Each row comes from the steps of one walk. Every step used is in the known rows, and no mark comes twice. Write the walk behind each row, first mark first.
In the rows, 128 means zero.
Known rows:
r -> z -> h -> w: [129 102 109 106 119 107 112  97 174 136 118 130 136 141 135  89 113 141
 123 204 118 123  51 117  57 128]
w -> q -> z -> h: [103 169 140 118  55 112  72 118 171 141 125 163 108 121 197 151 116 132
 139 196 127 125  94  67 104 142]
h -> r: [123 129 134 118 135 113 147 133 118 137 137 121 148 138 143  40 115 135
 134 120 115 103  64 155  92 131]
w -> q -> z -> p: [111 173 130 117  52 130  80 149 148 156 128 157 129 105  98 122 120 126
 127 173 133 128 133 109 157 121]
w -> p: [129 140 129 116  91 133 136 146 144 144 109 133 134 119  68 159 114 117
 133 158 137  97 117  86 160 127]
p -> w -> q -> z: [ 87 203 134 123  53  83 114 102 158 151 130 172  96  96 143 117 112 149
 140 172 140 127 150  60 150 177]
w -> p -> z -> r: [145 157 132 110  53  83  73 204 139 154 107 113 142 122 146 129  81 130
 109 209 137  92 118  73 153 115]
r -> q -> w: [156 164 117 124 124 152 140 120 146 137 180 138 111 112 105 114 135 120
 150 114 142 115 141 103 134 121]
r -> q -> z -> p -> w: [121 214 116 114 103 114 101 115 161 154 147 124 119 100  59 136 126 143
 113 137 147 136 138  60 165 148]
w -> r: [121 143 157 122 119 110 138 127 139 132 100 128 134 138 186 149 112 144
 131 193 130 129 125 128 125 143]
r -> z -> q: [107  80 140 115  70 128  93 110 144 139 142 131 103 128 125 137 134 116
 135 146 138 148 133 113  99 106]
h -> z: [146 136 131 117  85 132 131 135 124 122 123 114 139 132 120  25 102 149
 134 178 122 136 136 145  88 135]
h -> w: [129 142 110 120 156 109 143 130 133 137 111 145 139 125  89  64 106 144
 135 191 124 124  90 153 112 129]
z -> r: [128 129 138 121 113 110  86 164 115 133 120 111 145 147 167  94 103 122
 117 179 120 102 123 147 109 121]
r -> h -> z -> p -> w -> q: [112 141 134 101  42  78 128 172 183 140 127 132  96 108 120 104 103 147
 118 232 112 106  73  55 136 126]
p -> z: [145 147 121 126  96  93 107 156 140 136 130 127 119 109 158 138 115 146
 116 135 139 145 132  85 149 124]
h -> w -> p -> z: [147 169 106 109  85  83 125 174 158 159 100 145 133  98  74 114  85 150
 125 214 144 113  92  66 164 123]
q -> w -> h -> r -> z -> p: [137  93 116  98 105 117 130 137 158 162 162 116 153 128 141  92 118 111
 106 129 136 112  53 113  90 109]
q -> w: [147 131 101 127 153 120 136 163 138 147 164 142 127 112 125 112 127 132
 136 108 139 134 128 108 125 127]
w -> q: [108 130 150 126  58 112 124 128 141 128 121 162  97 117 154 122 121 124
 149 177 118 102 127 117 154 119]
h -> w -> p -> z -> r -> q: [155 200 135 101  49 110  93 152 150 147 114 123 129 121  94  85  80 128
 132 252 137  71 106  91 148 111]
q -> z: [116 182 123 126 105 140 110 100 132 143 135 143 138 119 124 113 126 134
 130 127 146 147 156 113 108 164]
r -> w -> q -> z -> p: [130 179 120 111  57 121  91 175 165 163 132 154 129 104  79 113 133 121
 124 124 135 119 139 114 196 130]
p -> z -> w -> h -> r -> q: [140 180 157 106  77  98 124 117 156 139 140 125 119 123 185  93 102 114
 127 119 140  90  57  97 132 115]
w -> h: [118 132 146 123 123 115 136 108 140 126 114 137 118 131 199 191 116 106
 120 170 141 125 102  93 130 129]
p -> r -> q: [134 180 152 120  94 166 153  96 138 118 144 127 102 117 149 119 123 134
 142 144 132 102 137 112 148 166]

Which walk is each row?
[ 86 100 151 101  81  68 122 103 158 151 140 129  99 126 186 117 108 122
 127 172 140 129  58  70  88 128] => p -> w -> h -> r -> z -> q
[ 98 185 143 125  43 125 106 100 143 144 129 174 111 109 148 109 119 130
 148 171 137 123 155 105 131 155] => w -> q -> z
[145 158 121 116  62  98 113 172 154 152 113 131 124 101 105 167 102 137
 119 163 147 116 123  46 177 122] => w -> p -> z
[144 142 142 110 115  90 116 171 149 138 114 119 131 145 208 149 111  96
 108 151 137  93 107 112 160 134] => z -> r -> w -> h
[119 125 158 110  72 109  99 152 134 133 115 135 104 126 176 105  89 123
 140 240 140 155 103 101 100 104] => w -> h -> z -> q
[119 193 132 118  46 115 118 129 162 151 134 170 111 108 127  97 133 125
 145 119 139 113 162 109 174 166] => r -> w -> q -> z
[142 147 138 105  48  55 112 196 184 148 134 146 103 117 205  76 113 138
 134 139 111  83  45  85 165 122] => p -> z -> h -> r -> w -> q
[142 143 134 116 126 104 150 141 161 135 120 133 117 130 176 177 131 101
 117 112 144 113 111  97 175 141] => r -> w -> h
[124  90 116 108 106 109 118 149 145 164 183 139 120 119 134  56 123 126
 145 119 138 134  85 115  74 110] => h -> r -> z -> q -> w
[129 116 111  96  83 116 122 118 185 152 100 135 141 130  74 126 100 129
 127 226 129  92  47  76  96 126] => r -> z -> h -> w -> p
[101  93 163 111  62 113 101 108 153 143 119 131 109 137 172 154 121 130
 138 198 139 149 129 114  98 119] => w -> r -> z -> q
[145 191 120 103  66 115 101 188 157 168 113 126 156 126  74 109 108 112
 121 138 146  78 142  95 177 158] => q -> z -> r -> w -> p
[130 133 143 106  71  80 126 175 175 142 132 147 110 131 182  69 123 125
 143 133 103  71  42 116 150 125] => z -> h -> r -> w -> q
[135 148 135 109  61 106 136 206 167 147 125 151 103 101 136 110 123 133
 129 133 118  89 117 116 228 147] => z -> p -> r -> w -> q
[103  81 145 107  75 116 107 114 137 147 150 124 120 136 139  66 124 121
 137 138 128 128  81 137  70 110] => h -> r -> z -> q
[147 146 128 107  92 138 129 190 132 137 122 109 145 112 126  41  91 163
 111 185 121 133 111 134 131 155] => h -> z -> p -> r
[121 125 132 119 135  98 113 166 148 153 149 160  97 110 195 190 109 104
 137 180 157 149  92  62 133 103] => z -> q -> w -> h
[135 148 137 117 108  68  99 205 157 165 135 150 107 104 204 157  97 157
 140 207 153 165 118  66 143 113] => p -> z -> q -> w -> r
[ 94 189 128 110  65 116 133 101 170 148 125 181 114 115 130  95 110 134
 145 233 130 112  85  96  89 163] => r -> h -> w -> q -> z
[129  99 140 106  78 129 111 122 160 145 115 106 150 138 126 147 127 133
 105 172 130 131 120 131 118 117] => w -> r -> z -> p
[117 149 134 109  41  71 113 173 159 143 118 139 101 101 104  64  95 157
 128 221 115 115 112  84 166 120] => h -> z -> p -> w -> q
[164 189 117 105  64 106 137 169 162 166 161 134 125  95  97  91  98 135
 141 145 150  88  87  46 155 118] => h -> r -> q -> w -> p -> z
[145 149 131 106 125 109 149 187 166 146 118 127 123 114 179 174 118 116
 101 125 142 113  92  91 205 157] => z -> p -> r -> w -> h
[146 135 120 119 103  84  72 167 169 134 127 120 114 120 207 176 112 147
 110 164 129 144  74  48 118 113] => p -> z -> h
[126 217 139 123  78 171 113  59 139 133 151 140 121 120 104 116 134 122
 145 131 150 128 168 108 119 157] => r -> q -> z
[117 132 148  94  48 133 133 189 163 145 123 126 106 116 126 111  86 138
 136 251 132 121  69  59  97 145] => w -> p -> r -> h -> z -> q
[143 129 142  97  83 129 127 178 165 137 113  95 152 142 130 107 102 144
 105 238 118 130  69 115  83 119] => w -> r -> h -> z -> p
